Each row comes from the steps of one walk. Every step used is in the known rows, and no mark comes twice. Write the walk behind each row, first mark first.
Known rows
K-C-J: |  2.09 |  0.50 | -0.95 | -0.45 |  0.75 | -0.08 | -0.35 | -1.68 |  0.15 | -2.23 |  0.35 | -3.73 | -1.00 |  1.72 |  2.08 | -2.20 |  1.06 |  0.34 |  1.38 |
J-U-W: |  0.63 | -0.11 | -0.55 |  0.59 | -0.89 | -0.59 |  0.53 |  0.85 | -2.07 | -0.49 |  0.49 | -0.81 |  1.99 | -1.57 | -1.13 |  4.98 |  0.95 |  1.39 | -0.79 |
X-U-K: | -0.13 | -0.84 |  0.01 |  1.25 |  0.67 | -1.04 |  0.28 |  0.37 |  1.71 | -0.63 | -0.41 |  3.02 | -0.36 | -1.29 | -0.64 |  0.54 | -1.68 |  0.00 |  0.49 |
N-U-W: |  2.06 | -1.59 | -1.44 |  0.29 | -0.92 |  0.09 | -0.38 |  0.04 | -2.82 |  0.55 |  1.34 |  2.71 |  3.75 |  1.40 | -1.31 |  4.19 |  1.31 |  2.04 | -0.21 |
C-N: | -0.74 | -0.85 | -0.22 | -3.52 | -1.40 |  0.48 |  1.15 |  1.02 | -0.88 | -0.99 |  0.53 | -2.64 |  0.24 | -3.45 |  3.18 |  0.29 |  0.65 |  2.27 | -0.93 |
C-J: |  2.34 |  0.02 | -0.32 | -1.82 |  0.19 |  0.14 |  0.36 | -1.00 | -0.11 | -4.59 |  1.72 | -1.49 | -0.30 | -0.97 |  2.82 | -0.98 |  1.23 |  1.30 |  0.59 |
U-K-C-W: | -0.72 | -0.44 | -1.43 | -0.76 |  0.22 |  0.26 | -0.28 | -1.38 |  0.62 |  0.26 | -0.55 | -1.05 | -0.60 | -3.95 | -1.38 |  1.88 |  0.22 | -1.23 |  0.33 |
W-U: |  1.57 | -1.58 |  0.29 |  1.16 | -1.11 |  0.36 |  0.69 |  0.59 | -1.36 | -0.09 | -0.46 |  4.95 |  2.59 | -0.98 |  0.58 | -0.10 | -0.53 |  1.10 | -0.45 |
W-U-K: | -0.56 | -0.47 |  1.16 |  1.34 |  0.67 | -0.69 |  0.25 | -1.21 |  0.14 | -0.62 | -0.14 |  4.98 |  0.98 | -2.73 | -0.64 |  0.12 | -1.79 | -0.05 |  0.51 |
C-K: | -0.85 | -1.00 |  0.37 | -3.87 | -0.34 |  0.70 |  1.34 | -1.59 |  1.51 | -0.66 |  1.81 |  1.83 | -1.74 | -3.98 |  1.77 |  0.21 |  0.77 |  0.45 | -1.75 |
N-C-J: |  1.06 | -0.18 |  0.75 | -2.63 | -0.08 |  0.54 | -0.55 |  0.41 |  0.99 | -3.97 |  2.52 | -3.49 |  0.61 |  3.12 |  1.94 | -1.24 |  1.08 |  1.12 |  1.16 |
N-C-K: | -2.12 | -1.28 |  1.58 | -4.49 | -0.67 |  1.09 |  0.38 | -0.25 |  2.75 | -0.20 |  2.59 | -0.06 | -0.78 |  0.00 |  0.96 |  0.09 |  0.64 |  0.30 | -1.02 |
U-K-C: | -1.30 | -0.97 | -0.72 |  0.50 |  1.75 | -0.62 | -0.34 | -2.31 |  1.09 |  1.27 | -0.85 |  0.09 | -1.11 |  0.19 |  0.62 |  0.17 | -1.26 |  0.26 |  1.52 |
K-C-J-U: |  2.84 |  1.86 |  0.24 |  1.30 |  0.35 |  0.36 |  0.14 |  0.87 |  0.45 | -2.55 |  0.06 | -5.40 | -0.20 |  1.86 |  1.22 | -2.07 |  1.54 |  0.38 |  1.17 |
K-C-X: | -0.80 | -1.01 | -1.14 | -1.11 |  0.15 |  0.73 | -0.43 | -2.28 |  0.82 |  1.84 | -0.55 |  1.61 | -1.95 |  1.06 |  0.88 | -1.17 |  0.46 | -0.09 | -1.28 |
J-C-X-U: | -1.33 |  0.70 | -0.14 |  1.47 | -0.60 |  0.50 |  0.20 |  1.42 |  0.64 |  1.36 | -0.61 |  2.31 | -1.83 |  4.60 | -0.87 | -2.38 |  0.54 | -0.84 | -1.57 |
W-U-K-C-X: | -1.21 |  0.39 |  0.02 |  1.14 |  0.77 | -0.16 | -0.86 | -2.82 |  0.81 |  2.27 | -1.30 |  3.30 | -1.80 |  0.38 | -1.16 | -2.07 | -0.79 | -1.84 | -0.89 |
J-C-W-U-K: | -2.34 |  1.48 |  1.33 |  1.57 |  0.39 | -0.10 |  0.15 | -0.67 | -0.41 | -0.33 | -0.08 |  2.75 | -0.01 | -2.22 | -2.64 | -0.03 | -0.91 | -1.72 |  0.23 |
X-C: |  0.23 | -1.47 | -0.52 |  0.08 |  1.09 | -0.05 |  0.19 |  0.54 | -1.44 | -0.16 | -0.27 |  0.96 | -0.43 |  2.11 |  2.25 |  2.15 | -1.48 |  0.76 |  0.37 |
N-C-J-U: |  1.95 |  1.31 |  1.66 | -0.42 | -0.20 |  0.85 | -0.03 |  2.43 |  1.17 | -3.99 |  1.81 | -5.53 |  0.95 |  3.14 |  0.95 | -1.40 |  1.55 |  0.95 |  1.02 |
W-U-K-C-N: | -1.25 |  1.06 |  0.34 |  0.11 | -0.27 | -0.58 | -0.02 |  0.05 | -0.66 |  2.03 | -1.52 | -2.66 | -0.31 | -1.21 |  0.32 | -1.71 | -0.79 | -0.37 |  0.50 |
W-U-K-C: | -0.37 | -0.26 | -0.01 |  2.50 |  1.20 | -0.69 | -0.51 | -1.73 |  0.31 |  2.06 | -1.66 |  1.85 | -0.03 |  0.73 | -0.78 | -0.85 | -1.63 | -0.64 |  1.37 |

Which walk is each row?
| -0.23 |  0.58 |  0.77 |  1.84 |  0.64 | -0.63 | -0.26 | -0.26 | -0.63 | -0.09 | -0.90 |  3.42 |  0.54 | -2.85 | -2.37 |  1.19 | -1.92 | -2.20 |  0.40 |
X-C-W-U-K
| -0.53 |  0.30 | -0.01 |  1.89 |  1.58 | -0.41 | -0.19 | -0.90 |  1.32 |  0.98 | -1.09 | -1.66 | -0.78 |  0.76 | -0.21 | -0.31 | -0.80 |  0.00 |  1.52 |
J-U-K-C
| -1.59 | -0.22 |  0.73 |  0.49 |  0.41 | -0.59 | -0.72 |  0.49 |  2.78 |  0.42 | -0.08 |  2.87 | -1.02 |  1.54 | -1.91 | -0.54 | -1.30 | -1.27 | -0.37 |
N-C-X-U-K
| -0.79 |  0.05 | -0.07 | -1.84 | -0.23 | -0.01 |  0.54 |  1.85 | -1.91 |  0.21 | -0.40 | -3.38 | -0.73 | -0.12 |  2.89 |  0.75 | -0.60 |  0.81 | -0.32 |
X-C-N
| -0.78 | -0.32 | -0.88 | -2.03 | -0.80 |  0.28 |  0.45 |  0.57 | -0.70 |  1.25 | -0.74 | -4.78 | -0.45 | -0.93 |  2.53 | -0.81 |  0.53 |  1.36 | -0.07 |
K-C-N
|  1.45 | -0.18 | -1.58 |  0.24 | -1.29 | -0.18 | -0.70 |  0.65 | -3.27 |  2.54 |  0.22 | -1.66 |  2.99 |  2.28 | -1.58 |  2.57 |  1.74 |  1.29 | -0.01 |
K-C-N-U-W
| -0.40 |  0.01 |  0.58 |  0.89 | -0.08 | -0.21 |  0.13 | -0.87 | -0.03 | -0.78 | -0.26 |  4.32 |  1.06 | -4.93 | -2.17 |  0.94 | -1.06 | -1.35 | -0.01 |
C-W-U-K
|  0.21 |  0.51 |  0.71 |  0.40 |  1.18 | -0.03 | -0.57 |  0.52 | -0.71 |  0.19 |  0.59 |  0.35 |  0.44 |  1.61 | -0.04 | -0.45 | -0.73 |  0.22 |  1.32 |
X-C-N-U-K
| -1.84 |  0.52 | -0.31 | -1.46 |  0.23 | -0.35 |  0.15 | -0.51 |  0.12 |  1.15 | -0.72 | -4.35 | -1.29 | -1.70 |  1.43 | -0.65 | -0.44 |  0.46 |  0.60 |
U-K-C-N
|  2.01 |  1.50 | -0.50 |  0.61 | -0.47 | -0.86 |  0.20 |  0.40 | -1.87 | -2.35 |  0.99 | -3.22 |  1.43 | -0.84 | -0.96 |  3.31 |  1.61 |  0.49 | -0.28 |
C-J-U-W
| -0.28 | -0.57 | -0.95 |  0.50 | -1.59 | -0.87 | -0.82 |  1.40 | -0.53 |  2.04 | -0.11 |  1.32 |  1.31 |  2.59 | -3.21 |  3.49 |  0.38 | -0.72 | -1.86 |
N-C-X-U-W
| -3.75 |  1.04 |  1.44 | -2.61 |  0.39 |  0.93 |  1.37 | -1.56 |  1.18 |  0.08 |  2.13 | -0.27 | -3.11 |  0.34 |  0.97 | -1.59 |  1.21 | -0.31 | -1.25 |
J-C-K
| -1.03 |  0.72 | -0.47 |  0.18 | -0.14 | -0.73 |  0.00 |  1.03 |  0.49 |  2.04 | -1.65 | -4.14 | -1.26 | -0.29 |  0.33 | -1.38 | -0.51 | -0.22 |  0.47 |
X-U-K-C-N
|  0.22 | -0.11 |  0.62 | -0.55 |  0.41 |  0.34 | -0.20 |  0.00 | -0.11 | -0.58 |  1.14 |  0.82 |  1.04 | -0.63 |  0.27 | -0.67 |  0.05 |  1.16 |  0.86 |
C-N-U-K
|  0.75 | -0.95 |  0.60 | -0.15 | -2.28 |  1.17 | -0.18 |  2.22 | -0.78 | -0.09 |  0.10 |  2.08 |  3.44 | -0.71 | -1.97 |  0.73 |  0.48 | -0.64 | -0.63 |
N-C-W-U
|  1.06 | -1.12 | -1.04 |  0.57 | -1.19 |  0.26 |  0.23 |  1.35 |  1.13 |  0.75 | -0.96 |  3.85 | -0.55 |  0.83 | -0.30 | -0.94 |  0.23 | -0.27 | -2.01 |
C-X-U
|  0.84 |  1.81 |  1.48 |  0.69 |  1.50 | -0.54 |  0.28 | -0.50 |  1.28 | -3.96 |  1.05 | -1.85 | -0.94 | -2.05 |  0.23 | -0.63 | -0.10 | -0.14 |  1.22 |
C-J-U-K
|  2.23 | -0.30 | -0.27 | -0.07 | -0.52 |  1.21 | -0.35 |  2.56 | -2.38 |  0.81 |  0.43 | -0.91 |  1.96 |  4.27 |  1.43 | -0.99 |  0.93 |  1.44 |  0.47 |
X-C-N-U
| -1.04 | -0.01 |  1.42 |  0.41 | -0.24 | -0.06 | -0.47 |  0.04 |  0.56 | -0.54 |  0.27 |  2.88 |  1.67 | -2.30 | -2.66 |  0.83 | -1.17 | -1.40 |  0.45 |
N-C-W-U-K
| -1.20 |  0.81 |  0.02 |  0.62 |  1.10 |  0.14 | -0.63 | -2.21 |  1.69 |  1.44 | -0.80 |  0.48 | -2.55 |  0.56 | -0.62 | -1.61 | -0.07 | -1.36 | -0.79 |
J-U-K-C-X
|  2.92 |  1.35 |  0.67 |  0.30 | -0.11 |  0.55 |  0.71 |  1.28 |  0.25 | -4.38 |  1.14 | -3.64 |  0.17 | -0.23 |  1.79 | -1.38 |  1.65 |  1.10 |  0.49 |
C-J-U
|  1.62 | -0.02 | -0.16 |  1.82 | -1.13 |  0.48 |  0.07 |  1.76 | -2.43 |  0.50 | -1.33 |  3.41 |  1.78 | -1.26 | -1.57 |  1.13 | -0.61 | -1.70 | -0.59 |
X-C-W-U
|  0.44 | -0.20 | -2.27 |  1.89 | -0.98 | -1.23 | -0.67 |  0.13 | -0.98 |  3.18 | -1.47 |  1.34 |  0.36 |  1.70 | -3.09 |  2.84 |  0.38 | -1.21 | -1.71 |
K-C-X-U-W
|  0.80 | -0.63 | -1.73 |  1.70 | -0.73 |  0.05 | -0.37 |  0.86 |  1.20 |  2.54 | -1.96 |  2.03 | -1.12 |  2.87 | -0.75 | -1.87 |  0.01 | -0.99 | -1.34 |
K-C-X-U
| -1.47 |  1.46 |  0.35 | -0.34 |  0.08 | -0.33 |  0.22 |  0.58 |  0.22 |  1.02 | -1.02 | -5.79 | -1.02 | -1.38 |  0.93 | -1.08 | -0.08 |  0.26 |  0.55 |
J-U-K-C-N
|  0.60 | -0.87 | -0.73 |  1.62 |  1.53 |  0.07 | -0.96 | -1.70 |  0.62 |  1.67 | -0.36 |  0.99 |  0.50 |  3.26 | -0.51 | -1.07 | -0.40 |  0.54 |  2.08 |
N-U-K-C
| -0.97 | -0.26 |  0.58 | -2.10 |  0.82 |  0.05 |  0.70 | -0.83 |  0.54 |  0.48 |  0.93 |  1.23 | -2.64 | -0.67 |  1.40 |  0.62 | -0.49 | -1.00 | -1.14 |
X-C-K
